Every row comes from one small tree of marks. Brackets hold a mark, then the marks that hang from it, in alphabetical order. Every link used is in the known rows. Which tree was each row made from?
(in the rows, 128 means zero)
Known rows
{C D S W {Z Q}}: [ 81 112 152 127 144 119 141  93 120 183  98 105  98  64 161  76]
{D V}: [122 166 151 125 140 133 169 115 140 102  94 157 122 118 159 158]
{V {S {C D}} Z}: [ 81 149 155 109 145 155 112  88 127 142  68 159 121 123 121 202]
{V {S {C D W}} {Z Q}}: [ 77  94 173 115 146 125 135  86 132 161  74 163  99 108 124 135]
{Z {Q {D {V {S C}}}}}: [108 115 173 124 141 117 155 111 143 121  87 211 128 123 154 157]
{C S W {Z {Q D}}}: [104  98 126 134 136  91 135  94 145 144 100 110 111  80 111  32]
{C D Z}: [ 99 130 130 123 126 138 133 102 121 143  83 110 126  85 108 136]
{Z {Q {D {V {S {C W}}}}}}: [104 115 182 127 138 108 167 101 150 127 100 209 104 117 165 111]
{W C V}: [ 95 170 155 119 147 123 120 125 139  89  82 105  99 129 134 166]
{W {C D S {Z Q}} V}: [ 63 140 165 109 157 119 121 111 121 136  72  92  99  78 171 144]
{Z {Q {D V}}}: [130 103 152 137 124 116 173 124 135 105  92 176 135 102 131  96]
{W V}: [103 157 137 127 144 137 115 131 131 120  90 114 106 106 143 163]
{Z {Q {D {V S}}}}: [115 131 166 133 145 119 167 120 134 122  99 192 124 111 149 145]
{C D S W Z}: [ 83 166 142 123 144 138 130  87 124 171 103  99  96  73 169 100]
{S {C D Z}}: [ 91 114 137 114 121 138 121  90 131 142  71 128 130  96 111 148]
{W {C D S {Z Q}}}: [ 78 123 159 115 150 114 134  96 122 145  77  98 115  91 141 124]
{C {W V} {Z Q}}: [ 95  82 139 122 141  85 140 112 151 123  85 104  90  78 116  80]
{V {S C} {Z {Q D}}}: [102  76 138 119 139 106 115  96 149 114  64 172 136 130  62 135]
{V {S C} Z}: [ 95 137 137 107 153 123 113  87 155 111  66 154 124 145  94 197]

Which tree is each row?
[ 64 196 158 105 154 140 108 106 125 124  76  86  96  88 178 165]
{W {C D S Z} V}
[ 90 131 147 115 152 104 108 116 144  77  60 112 114 114 110 108]
{W {C S} {V {Z {Q D}}}}
[ 72  89 167 116 143 110 138  84 134 179  86 149  97  90 132 127]
{V {S {C D W {Z Q}}}}
[129 146 133 122 124 125 162 105 152  57  72 168 139 120  93 112]
{Q {D {V Z}}}
[101  99 138 120 159 104 133 103 142 124  73 141 122 126  86 161]
{V S {Z Q}}
[ 89 181 166 110 149 142 167  97 129 134  90 163 115  91 171 196]
{C {D {V S}} Z}
[104 149 146 108 136 115 147  88 163  93  80 190 132 120 133 165]
{Q {D {V {S {C Z}}}}}
[ 88 115 147 117 121 129 133  82 137 149  84 126 105  90 121 103]
{S {C D W Z}}
[ 88 125 172 114 150 124 178 103 126 146  84 170 118  82 164 172]
{C {D {V S}} {Z Q}}
[ 78 179 151 111 149 133 122  89 125 132  81  91 113 101 148 150]
{W {C D S Z}}
[ 66 163 161 103 150 161  97 105 128 133  61 153 104 110 149 221]
{W {V {S {C D}} Z}}
[115 174 145 118 144 127 157 100 152  76  79 184 129 127 112 161]
{Q {D {V S Z}}}
[107 177 153 109 161 125 163  98 154  85  77 171 120 135 136 198]
{D {V S Z}}
[ 88  94 145 113 145 113 100 113 148 106  59 167 120 117  96 152]
{W {V {S C} {Z {Q D}}}}
[ 78  85 167 113 133 128 124 106 131 135  61 140  92  86 136 102]
{S {C D {W {V {Z Q}}}}}
[ 85 124 142 116 149  94 110 113 146  96  73  99 111  96 123 100]
{W {C S {Z {Q D}}} V}
[ 92 142 147 110 153 112 123  78 161 119  78 150  99 141 106 153]
{V {S {C W}} Z}
[100 190 188 118 134 149 175 111 122 100  87 152 112 117 176 167]
{W {C {D V}}}
[104 178 179 129 129 153 181 109 120 139 108 159  94  90 195 119]
{C {D V} W}
